Known rows, with every step that occurs
rigo/pima/kufug: [  0 -30  10 -18 -19  -6  -7  -9  26 -23  10  14  61  -4 -28  -9 -35  32
 -28  -1]
rigo/komov/benirig/pima/kufug: [ 24  -5 -12   1  -9  26 -18 -21 -17   2 -34  57  -8 -17  27 -34  31  36
 -54  25]
gafudor/benirig/pima: [ 29  27   2  24   3  11   6  17   0 -18 -13  16 -29 -35  49 -10  70  43
  34   3]
gafudor/rigo/komov/benirig/pima/kufug: [ 42  19 -20  -6  11  39 -13 -12 -46  30 -41  16  -2 -17  14 -10  38  -9
 -84  23]
komov/rigo/pima/kufug/gafudor/buvi: [-15 -21 -11  -8 -23  25  20 -17  36 -24  26 -21  29  49 -90  26 -56 -19
 -11  23]
rigo/gafudor: [-15 -38  19 -22  -6 -35  29  30  33  -8  24 -23 -20 -19   5  11 -29 -11
   3 -46]
rigo/gafudor/buvi: [-13 -68  35 -25 -28 -46  30  50  48 -39  20 -43 -56   7 -38   5 -12 -12
  -2 -30]
benirig/pima/kufug/gafudor/rigo: [ 39  53 -10  14  22  69 -22  16 -39  48  10 -28  40  28 -53  24  13  -9
  35  39]
pima/rigo: [-47   2   8 -16  20 -57   6  19 -16   1  15 -15 -10  29 -25  -2   7 -21
  16 -15]
gafudor/buvi: [-16 -52  40 -24 -20 -42  26  50  40 -14  11  -2 -32  42 -42  13  40  15
  13  -6]
benirig/pima/rigo/gafudor: [-26  15  -2 -10   0 -20  -1  20 -45 -44  12 -64 -57 -21  -7 -18 -12 -39
  24 -16]
komov/benirig/pima/kufug: [  1 -12   5  13   4  19 -33 -19  -6   2 -15  47   6  13   0 -50  41  15
 -26  21]
kufug/pima/rigo/komov: [-27  20 -10 -19 -19 -34   0  -3 -34   2 -22  -3   6  17  30  64 -21   6
  20  19]
komov/benirig: [-27 -37  29 -19   8 -36   3   2  25  34  -1  47 -13  16  27 -18  29  -4
 -22 -26]
benirig/pima/kufug: [  9   2  -3  11  -1  24 -11  10  -5 -15   3  14  20  15 -29 -17  31  37
  15  28]
komov/rigo/pima: [-37 -13 -12 -43  -9 -10  55 -10  19 -12  21  -5   4  -5   4  38 -26 -29
 -29 -29]
pima/rigo/gafudor: [-44 -14   6 -18  10 -62  13  16  -7 -24  21 -57 -31  -8 -19  -7 -42 -49
   0 -43]
kufug/pima/rigo/gafudor/benirig: [-17  17 -12  27  -3 -41  -9 -19  -5 -40 -17 -51  -3 -25  50  20 -38 -26
  21 -15]
rigo/komov/benirig: [ -3 -33  13 -29  -7 -30  14   0  10  33 -20  60 -27 -16  56   0  19  16
 -48 -24]
benirig/pima: [  1   3  15 -14  -8  10   9  34 -12  -1   9  11 -25   2  10   8  50  24
  42   4]
gafudor/benirig: [ 12  -3   6  17  13 -30  21  13  36   2  -4  24  -2 -22  40  -3  40  34
  13 -25]
pima/kufug/gafudor/benirig: [ 30  19 -10  53  20  17 -17 -14  39  21   5  23  57   6 -11 -11  -9  46
  36  11]

Rows
[ 14  -5   5 -22 -18  11   2   3 -25  13 -31  50 -56 -31  66  -9  50  23
 -25   4] : rigo/komov/benirig/pima
[ -9  -4 -36  13  24 -22  66  -9  46 -23  11 -30 -35 -45  40  15 -22 -46
 -39 -53] : komov/rigo/gafudor/benirig
[ 42   6 -20  44   1  24  -7  -7  15 -53 -11 -19  -5 -59  16 -43   2  25
 -11  -1] : rigo/gafudor/benirig/pima/kufug
[-46  -3   3 -10 -12 -44  -7  -2 -16 -23   3 -57   1  14   8  40 -60 -44
  29 -12] : kufug/pima/rigo/gafudor
[ 42  49  -1  36   3  43  -9  12  -8  14   1  12 -17 -20  39   4  43  42
  87  15] : kufug/gafudor/benirig/pima
[-14   9 -30  -5   0  36  18 -37  20   8  32  -4  63  23 -46  31 -74 -20
  -6   8] : komov/rigo/pima/kufug/gafudor
[ 11  13   6  23   6  51 -46 -23 -10  33  -1  44  19  27 -12 -36  14  15
  26  36] : komov/benirig/pima/kufug/gafudor
[-48  11   5  -8  -5 -41 -13   0 -23   1  -3 -16  19  49   1  48 -10 -14
  47  14] : kufug/pima/rigo
[ 12 -16  23  22 -17  41 -46  -6   6   2  -6  25 -14  54 -54 -43  34  11
  21  51] : komov/benirig/pima/kufug/gafudor/buvi
[ 14  26  13 -16  26  13  13  35 -12  78  21 -25  22  31 -23  56   1 -28
  40 -12] : kufug/gafudor/rigo
[  9  -3  19 -51  -4  -7  25  21 -13  21   8 -33  20 -15  -2  41  -5 -23
 -31 -28] : gafudor/rigo/pima
[ 40  22 -17  47  10  26 -13  -7   6 -29 -16  20  17 -23   9 -36  54  52
   6  26] : gafudor/benirig/pima/kufug
[ 39  14  -4  32  -8  28 -21 -30  29  -6   3  15  72 -26   0 -14 -42  50
  15   8] : rigo/pima/kufug/gafudor/benirig
[ 18  21 -59  46  19  34  31 -32  17 -57  -3 -31 -15 -46  12 -18 -10 -27
 -39  -6] : komov/rigo/gafudor/benirig/pima/kufug
[  9  -3  10  -5 -18  24 -18 -15  19   8  24  11  73  10 -40   5 -62  34
  26  12] : rigo/pima/kufug/gafudor
[-36   4  -4 -17 -14 -38 -23 -33 -37  16 -42  26  -8  18  58  28 -10 -15
 -21  12] : kufug/pima/rigo/komov/benirig
[ 34  18 -12  13  -9  56 -35 -27 -23  31 -20  54   5  -6  17 -18   3  34
  -2  40] : rigo/komov/benirig/pima/kufug/gafudor
[  4  -1   5  16  13  14 -14   4  27  36  27  20  59  44 -51   9 -28  28
  43  15] : pima/kufug/gafudor
[-27 -16 -28 -19  -2   4  37 -32  28 -24  16   2  50   9 -35  15 -46 -20
 -58  -7] : komov/rigo/pima/kufug
[-44 -44  24 -19 -12 -73  15  36   7 -56  15 -76 -63  20 -60 -13 -23 -49
  -5 -28] : pima/rigo/gafudor/buvi
[ 20  28  -1  23   0  55 -30   7 -10  17  20  11  32  28 -41  -2   2  35
  68  43] : benirig/pima/kufug/gafudor
[ 30  38  -5  18  28  65 -45 -14 -39  62 -10   3  24  27 -23 -11  24 -32
  -6  31] : komov/benirig/pima/kufug/gafudor/rigo
[ 15  -8   4 -37  17 -17  22   8 -19  64 -30  20 -21 -16  45  23  27 -29
 -78 -28] : gafudor/rigo/komov/benirig
[-35  -1   6  -9   5 -25 -21 -10 -44 -27  -8 -33 -70 -21  22 -52  -1 -64
 -18 -22] : komov/benirig/pima/rigo/gafudor
[-34  -6  -1 -25   9 -55  -1 -12 -29  16 -25  28 -36  -2  32 -20   6 -20
 -50 -19] : pima/rigo/komov/benirig
[ 34  10  -1  23  -6   7  14  16   6 -42  -6 -26 -51 -73  56 -19  21  13
  17 -25] : rigo/gafudor/benirig/pima
